Known rows, with every way that one mark hangs from another:
Z_886[Z_994]: [-24 -10  18   9   5   6  -1  -1  -6   4  16   1  10   7  -2  26   7  11]
Z_74[Z_14[Z_994]]: [  1 -17   0  -9   4  -9  -9  21  -9  14  12  11   3  10 -12  25   3   0]
Z_456[Z_14[Z_74] Z_780]: [ -8 -15   9  23 -37  12  -5  17  13 -23  -6  -1  40  13  -3   0 -31  -1]
Z_780[Z_456[Z_14[Z_994] Z_722]]: [-10   1 -15  19 -18   8  -4  -5  23  19  -5  -6   9  -3  17  32  -6   9]
Z_994[Z_722 Z_886[Z_74]]: [-23   1  23  11 -10   5  12 -14 -18   5  39  17  23  -6  -7 -21  -2   2]
Z_456[Z_14[Z_134] Z_722]: [  3 -17 -11  19 -24 -15  -1   1  16  -2 -19 -14   8  -6  -9   4 -26  -7]
Z_74[Z_14[Z_994[Z_722]]]: [  2 -12   4  -4  -1  -6  -7  19 -13  21  13  11   7   5 -16  19   3   1]
Z_74[Z_14]: [-18 -17   2   0   1  -5 -18   9   1  16  21   2   8  14 -15   4 -16  -2]
Z_994[Z_14[Z_134] Z_722 Z_886[Z_74]]: [  7  24  17  -7  11   3  22   3 -20  38  22  13   2   9   7 -37  23 -13]
Z_134[Z_14]: [-24  -5   4  -4  -9   0 -14   5   8  11  22 -15  -6  16 -15   8  -7 -15]
Z_886[Z_74[Z_14[Z_134 Z_456[Z_722 Z_780] Z_994]]]: [  5  -4  -3  10  13  -2 -11   6  -7   4  15   2 -20   8 -11   5  -2  14]
Z_134[Z_14[Z_74 Z_456[Z_722] Z_994[Z_886]]]: [  1   4 -21 -12  -3  -5   6 -14   3  -9 -10  -3 -12 -20  -6  -6   8 -14]
Z_456[Z_780]: [-23 -15  22   5 -22  17 -15  10  12 -20  33  -5  19  14   0   5 -15  18]
Z_74[Z_14[Z_134]]: [ -1 -15  -2  -6  13 -12 -12  12  -3  10   1  -1  -2  14 -17  -1 -12  -9]
Z_134[Z_14[Z_456]]: [-24  -1   2  -7   0  -2 -28  -8  13   2  10 -18 -16   9 -11  -3 -13  -9]
Z_456[Z_14[Z_134 Z_994] Z_722 Z_780]: [ 24 -23  -7  19 -38  -1   5  23  19 -12 -20  -7  13  -7  -6  22  -5   6]
Z_134[Z_14[Z_456 Z_994[Z_722]]]: [ -4   4   4 -11  -3  -3 -17   2  -1   8   3  -9 -19   0 -12  13   5  -5]
Z_134[Z_14[Z_456 Z_994]]: [ -5   0   0 -15   2  -5 -19   4   3   0   2  -9 -22   5  -9  17   6  -7]
Z_886[Z_74 Z_994[Z_14[Z_134 Z_456] Z_722]]: [ -3  23  19  18  29  10   0  -1 -20  39  14   0 -17  15   2  -1  22  14]
Z_994[Z_886]: [-23 -13  14  -9  -7  -2   7 -11  -1 -14  25  14  23  -3   3 -10  -3  -7]

Rows:
[ 21 -13  -3 -13  17  -9 -18  16   0  -4 -16   4 -12   4 -10   8   3   4]
Z_74[Z_14[Z_134 Z_456[Z_780] Z_994]]
[  6   8 -24  15  -9   5   8  -7  18   8 -28  -8   5  -7  17  21  -6   2]
Z_780[Z_456[Z_14[Z_74 Z_134 Z_994] Z_722]]
[-11   5  -2  14  -2   7 -12  -2  20  12 -15  -8  10  18  14  19 -15  -2]
Z_780[Z_456[Z_14[Z_134]]]
[ 38   9 -10 -31  27 -16  21 -13 -19 -50 -49  14 -13 -22  10 -13  11  -7]
Z_14[Z_74 Z_134 Z_456 Z_994[Z_886]]
[  1   5  -4 -11  -9   0  18   6 -12   4   2   4   4  -5 -13   2  15 -21]
Z_134[Z_14[Z_74 Z_994[Z_722 Z_886]]]
[ 11  25 -11 -17  18  -2   0  -9   3   4 -15 -14 -20   0  20 -32  -3  -3]
Z_994[Z_14[Z_74 Z_134 Z_456[Z_722]]]
[  3  -7  12 -12   1  -5  16   8 -21 -11  22  22   4   1   4  24  21   2]
Z_14[Z_994[Z_886[Z_74]]]
[ -8 -18 -11  34 -51  12   2   4  26 -17  -2 -10  35 -11  -4  -6 -33   7]
Z_456[Z_14[Z_74] Z_722 Z_780]
[ -2  11  19   4  15   7   7  10 -13  36   5  -2   0  10   4   8  25   4]
Z_886[Z_994[Z_14[Z_134] Z_722]]
[ 37  11  -7 -27  27 -14   8  -6 -18 -48 -48   1 -25 -13   8  -1   2   2]
Z_14[Z_74 Z_134 Z_456 Z_994]
[ -6  19 -11 -17   6   3  13 -23   4   6   4   9   7 -14  26 -46   8 -10]
Z_994[Z_14[Z_74 Z_456[Z_722]] Z_886]
[ -8  -5   0  29  24   6  -8  -2  -5  20  12   2 -13   7 -15   8  10  18]
Z_886[Z_74[Z_14[Z_134 Z_456[Z_722 Z_780]]] Z_994]
[ 10   3 -15  -1   4   3  -3 -25  13 -49 -29 -18 -12 -23   4 -38 -26  13]
Z_14[Z_74 Z_134 Z_456[Z_722 Z_780]]
[ -4  -3  -8  -4  -9   3  -6  -3  11   1  12  -3 -14  -8  -8   4  14  -2]
Z_134[Z_14[Z_456[Z_722 Z_780] Z_994[Z_886[Z_74]]]]
[ 29  -4   2   5 -13 -13  15  20 -15 -13 -41   4  15   2  -9  14 -10 -14]
Z_456[Z_14[Z_74 Z_134 Z_994[Z_722]]]
[-15   1 -10   8 -13  12 -11 -30  17 -41   0 -12   4 -24   9 -30 -32  23]
Z_14[Z_74 Z_456[Z_722 Z_780]]
[-17  14  10  22  17  18  -5  -2  -4  31  30  -1 -12  15  10   7  19  22]
Z_886[Z_74 Z_994[Z_14[Z_456[Z_722 Z_780]]]]
[ 39   8 -24 -23  18 -16  26 -23 -11 -46 -47   8 -17 -40   9 -18  10  -2]
Z_14[Z_74 Z_134 Z_456[Z_722] Z_994[Z_886]]
[ 28  -3   7 -21  17 -15  24  13 -25 -17  -7  17 -11   3  -1  18  27  -8]
Z_14[Z_134 Z_994[Z_886[Z_74]]]
[  7  11   8 -27  15  -4  17   6  -4  19   6  10   4  13  18 -25  22 -22]
Z_994[Z_14[Z_134] Z_886]
[-24   1 -14  25 -20  12 -10 -14  31  20   1 -12  14   0  15  18 -19   8]
Z_780[Z_456[Z_14 Z_722]]
[  8  25  18  -5  13  10   7  -5  -9  25  13  10  -1   3  12 -49  18  -1]
Z_994[Z_14[Z_134 Z_456[Z_780]] Z_722 Z_886[Z_74]]
